Each row was made from one small tree. The marks that hang from a mark follow it in brackets, in alphabetical order. Every link used is in the known rows. Write each row's tree.
Known rows
D[T]: [  3  13  -2   6   2  -6   8   9   2  -5   3   8   7  -2  14  -7  -9   4
  -4  14   0   6  11  14  -4   8 -14  -2   7]
Z[C E[D]]: [  0  24  -1   7   4  11   5  20   6 -14 -11   7   7  -4   9 -11 -10 -10
 -18   4   0  -2   0   9  -3  -6   1   3   1]
T[C[F Z[E[D]]]]: [  2  -2  -3  -7  -1   1   3 -10   5  -6  -7   4  -2   3   6  -7  -9   1
  -7   0  -4   8  -3   6   2 -12  -1  11  -5]
T[C[E]]: [  2   0  -9   0   0  -3   3   0   4 -27  -3   6   6   6  10 -11 -18  -1
  -7  19  -2   6   6  10   1  -1   1  12  -6]
Z[C E[A[D]]]: [  2  19   1   9  -2   5   0  21   2  -1 -14   2  10   3  15 -12 -10  -1
 -18   9  -2   6  10   6  -1  -1   5  12  14]
T[C[E Z]]: [  2 -10 -10  -5  -1 -12   4 -12   2 -20  -6   7  -1   8   7 -11 -16   3
   0  21  -1   7   6  10   3  -5  -1  13 -12]
T[C[E[A D] Z]]: [  1 -14  -7  -9  -4  -5   1 -23   1  -4 -23   4   2   9   0  -9 -14  -5
  -8  -1  -9   7   9   5   0  -2   3   6 -15]
A[D[E[C] T]]: [  5  20   6  -1 -12  -9  13   4  -4  21   7   7  16   8   7 -15  -5   4
  -3  17   2  -1   3   2  -6  -1  -3   5  16]
E[A C]: [  1   9   3   8  -5   5   5  -3   0 -14   0   2  14  10  12  -9 -11  -5
 -13  14  -6   5   4   5  -6   7   0   1  -6]
Z[C[E[J] F]]: [  6  -1   6   1   9  -1  -3   5   4 -29   6   6   4  16  13  -5 -12 -11
  -3  22  -3  -7   5   2  -1   3   7   0 -13]
Z[C[E[D[T]] F]]: [  5   8   3  -8   4   7   3  -7   3  -3  -9   9   0   7   6  -7  -4 -11
  -3  -1  -2  -6   2   7  -1  -9   4  -5  -8]
Y[D E[Z]]: [ -5  11   7   9   0  -3  13   3   6 -13   7   4   3  -7  -1 -14 -10   0
 -19   6   2  -8  -2  10 -10 -11 -11   1  -3]
J[Z]: [  1  19  -4  10   7  -2   5   6   6 -20   2   7   2   4   5 -13 -15  -2
  -4  22   0   2   8  16  -8  10 -11   1   9]
Y[E]: [  0   5  -2   8   5  -5   5   7   5 -14   4   6   8  -2   7 -10 -13  -2
 -20  12   4   3   6  13  -5  -6 -10   0   2]
A[D[E[J] T[C]]]: [  7  13   5  -4 -11 -20   6  19  -2  17   7   5  18   9   9 -10 -11   7
  -1  25  -2   4  13  -2  -1  13  -5  10  18]
C[E F Z]: [  3 -18  -5  -4   6  -9   2 -24   2 -17   1   7  -7   8   9  -8 -11   0
   4   9  -1   1   4  11  -1  -7  -4   3 -15]
C[E[D] F T Z]: [  3 -16  -7  -9   3  -4   0 -38   5  -7  -4   7 -12   4  -2 -10  -6 -11
   5  -1  -2  -3   7  14  -6 -13  -1   0 -25]
Z[E[D]]: [ -1  13  -5   8   4   6   9  10   6 -12 -10   5   7  -7   9 -10 -13  -3
 -18  -1  -2   1   5  12  -7   0  -4   1   6]
C[E[A J]]: [  2 -12   2   8   4  -6   1  -1   1 -21  -9   3  10  12  13  -5 -18  -5
  -9  16  -8  -1  18   5  -5  19   3  -3  -5]
T[C[E[A]]]: [  2  -6  -4   1  -3   2  -1  -6   2 -20 -13   4   8  11  10  -8 -18  -2
  -9  13  -7   8  10   7   2   4   5  10  -5]
Y[D[E[J]]]: [ -1   8  14  10  -1  -9  10  19   2  -4   9   6  12   2   9 -12 -15  -5
  -8  17  -3  -9   5   3  -8  13 -11  -4   1]
Y[D[T[C]] E]: [ -1  12   7  -1  -5  -4  13  16   4   2  -2   4   4  -3   5 -10  -9   4
 -18  10   3   8   4  11   0  -9 -11   5  11]
Z[C[F T]]: [  5  16   3   3   4   6  -7   0   6 -21  15   7  -1   7  11  -9  -5 -13
   1  19   2   0   1  12  -2  -7  -1   4 -16]
E[C]: [  2  15  -1   7  -1   0   8   3   2 -21  10   5  12   5  12 -11 -12  -3
 -11  21  -1   3   0   8  -7   2  -4   4  -6]
T[C[E[Z] F]]: [  3  -3  -2  -4  -2   1   1 -18   5 -30   9   5   1  11   5  -9 -13   2
   2  15  -4  -3  -5   4   0  -9   5  13 -14]
C[E[A D]]: [  0  -6  -5   2   2   4   2 -14   3  -9 -20   4   7   2   4 -10 -16 -11
 -15  -6  -8   0  13   9  -7   6   2  -4  -9]
Y[D[T] E]: [ -2  10   8   6   0  -4  15  13   4   5  -2   6   2  -6   6 -10  -7   2
 -19   5   5   1   7  15  -6  -6 -15  -5  11]
J[C Z[E]]: [  0  30   2  13   6  14  14  16   7 -13  -5   5   5   6   7 -12 -19  -1
  -2  31   0  -3  -2  18  -6   5  -3   3  25]
Y[D[E[A] T]]: [ -1  10  16   8 -10   2  11   7  -2  22  -8   6  10   2  10 -11  -9   0
  -5   2  -4  -2   7   7  -4   8 -12  -9  12]

Which tree is each row?
[  4  23   8   0   0   1  15   5   3   2   7   4  16   1   0  -6 -11  -3
  -2  20  -7 -12   0   3 -12  16  -7  -9   2] => E[D[T] J[C] Z]
[  7   8   2  -3  -8 -15   2  13  -1   9  -3  -1  15  10  13  -4 -11   7
 -11  19  -8  15  21  -1  -2  22  -1   9  13] => E[A[D[T[C]]] J]
[  6  17  -8  -5  -6 -13   5  12   2   6   2   4  10  -1  11 -10 -10   9
  -8  17   0  15  12   8  -1   5  -7  15  13] => A[D[T[C]]]
[  3  13   6  11  -2   0  10  10   4 -25   8   3   7  11  14  -6  -7  -3
  -5  30   0  -5   7   9  -7   3   6   5   1] => Z[E[C[T] J]]
[ -5   5  11  10  -4   2   9  -3   4  -7  -2   1   5  -2  -1 -12 -10  -1
 -22   0  -3  -6   2   8  -9  -6  -8  -2  -2] => Y[D E[A Z]]
[  4   8   0  -2   3  -6   6  -9   4   0   5   4   4   3  -2  -8 -12 -14
   2  24  -5  -5   5  10 -11  10  -5  -4 -15] => E[D J[C[T Z]]]
[  3   4  -1  -4   7   8  -1  -8   5 -18  -6   8   1   6   4 -10 -10 -17
  -9  -1  -3  -6  -1   6  -2  -9   6   0 -18] => Z[C[E[D] F]]
[  2   6  -2  -3  -6  -4  10  -6   2 -15  -2   7   5   6   6  -9 -11   8
   4  19  -1  -2   3   7   1  -3  -1  10   1] => D[T[C[E[Z]]]]
[  1   9   0  -1   2  -3  11   3   4   8  -7   7   7  -5   0  -8  -7  -3
 -20  -3   3   2   9  13  -7  -6 -11  -8   7] => Y[E[D[T]]]
[  1   9  12   8 -10   5   6  -3  -3   1   1   5  19  15   9 -12 -11  -5
  -7  15  -5  -2   0   1  -5   4   1  -1   0] => D[E[A C]]
[  7  21  10   4   7   1  -5   5   8 -24  15   6  -4  19   5  -8  -6 -15
   7  33   0  -7   7   9  -5   6   2   1  -4] => E[J[Z[C[F T]]]]
[ -1  28   6   9   2  17   4  13   6  -6 -25   5   3   8   2 -12 -10 -11
 -14   4  -4  -3   5  10  -4   1   5  -1  15] => J[Z[C E[A D]]]
[ 3 14  7 -1 -4 13 14 -3  2  1 -3  4  5  5 11 -4 -1  0 -9 -2 -3 -1 -3  7
 -5 -8  2 -2  7] => Z[E[C[F] D[T]]]
[ -1  10  13   7  -3  -5  13   7   4 -15  12   2   4   7   2 -10  -6 -10
 -18  22   3  -8   5   8 -11  -5   0  -1  -8] => Y[D E[C[T] J]]
[  3  -7   4   0   1  -4   7  -4   0   1 -19   3   9   8   8  -2 -11  -6
  -9   1  -9  -3  21   4  -6  19   2 -11   0] => C[E[A D[T] J]]
[  0   9  15  -1 -13  -8  20  -3  -4  21   2   8   4   6   5 -15  -2   4
   3  15   1  -6  -4   5  -4  -7 -11  -3   4] => Y[D[E[C[Z]] T]]
[  1  35   4   4   2  16  19  12   6   9 -16   6   4   1   0 -11 -12  -2
  -2  16  -2  -6   0  17  -7   5  -4  -5  31] => J[C Z[E[D[T]]]]
[  2  -8   2  -3  -6   6  -3 -25   3 -22  -1   2   4  16   5  -7 -13   1
   0   8  -9   0   0   1   1  -3   8  11 -13] => T[C[E[A Z] F]]
[  1  14  -3   0   0  10   9 -22   7 -14   0   6   4   0  -9 -14 -15 -14
   3  14  -4 -16  -3  13 -12  -6   4   2 -15] => J[C[E[D Z] T]]
[  4   9  15   3   6  -2   0   6   5 -23  19   5   7  13   3  -6  -5  -7
 -11  21   1 -13  -5  -2  -4  -8   1   0 -10] => Y[E[J Z[C[F]]]]
[  2  16   0  -3   0   8  17 -12   3   0  -6   7   9   0  -4 -10 -13  -4
   1  11  -5 -15  -3  10  -9   0  -1  -5   0] => J[C[E[D[T] Z]]]
[  5   9   5  -6 -13 -18  15  -7  -6  29   3   8   9  10   4 -15  -2   8
   4  19   3   0   3   2  -4  -5  -7   5  11] => A[D[E[C[Z]] T]]
[  2   4   1   6   2   6  -2   1   1 -19 -14   6   7  10  12 -10 -14 -10
 -10  13  -4  -1   8   8   0   1   6   1  -8] => Z[C[E[A]]]
[  1  12   1   3  -8   9   3 -16   3  -6  -4   2   9   6   1 -10  -6 -16
 -12   2  -7   1   7   8 -11   2   3  -1 -15] => E[A C[T] D]
[  3  15   5  -1 -10  -4   7  11   0   8   3   9  13   7  10 -11 -11   5
   2  20   0   5   3   6   3   2  -9   5  12] => D[E T[C]]
[  2   3  -6  -2   3  -2  11  -6   3  -2 -14   8   4  -2   5  -9 -10  -4
  -7  -1  -2  -2  12  13  -6   2  -4  -5  -1] => C[E[D[T]]]
[  1  18   5  12  -2  14  -2  12   4 -14 -10   5   4   6  14  -9  -7  -9
  -7  15   0   1   8  14   0  -4   5   5   1] => Z[C[T] E[A]]
[  2  -1   7   3   0  14   3 -25   3 -14   1   2   7  13   4  -7 -16  -5
   3  14 -10 -10  -6   6  -5   0   6   0  -9] => J[C[E[A Z] F]]
[  1  10  -3   6  -5  -8   1  -7   2  -4   2   0  11   0   4 -13 -12   4
 -11   7  -6   3  10   4 -10   8  -4   9   1] => E[A[D] Z]
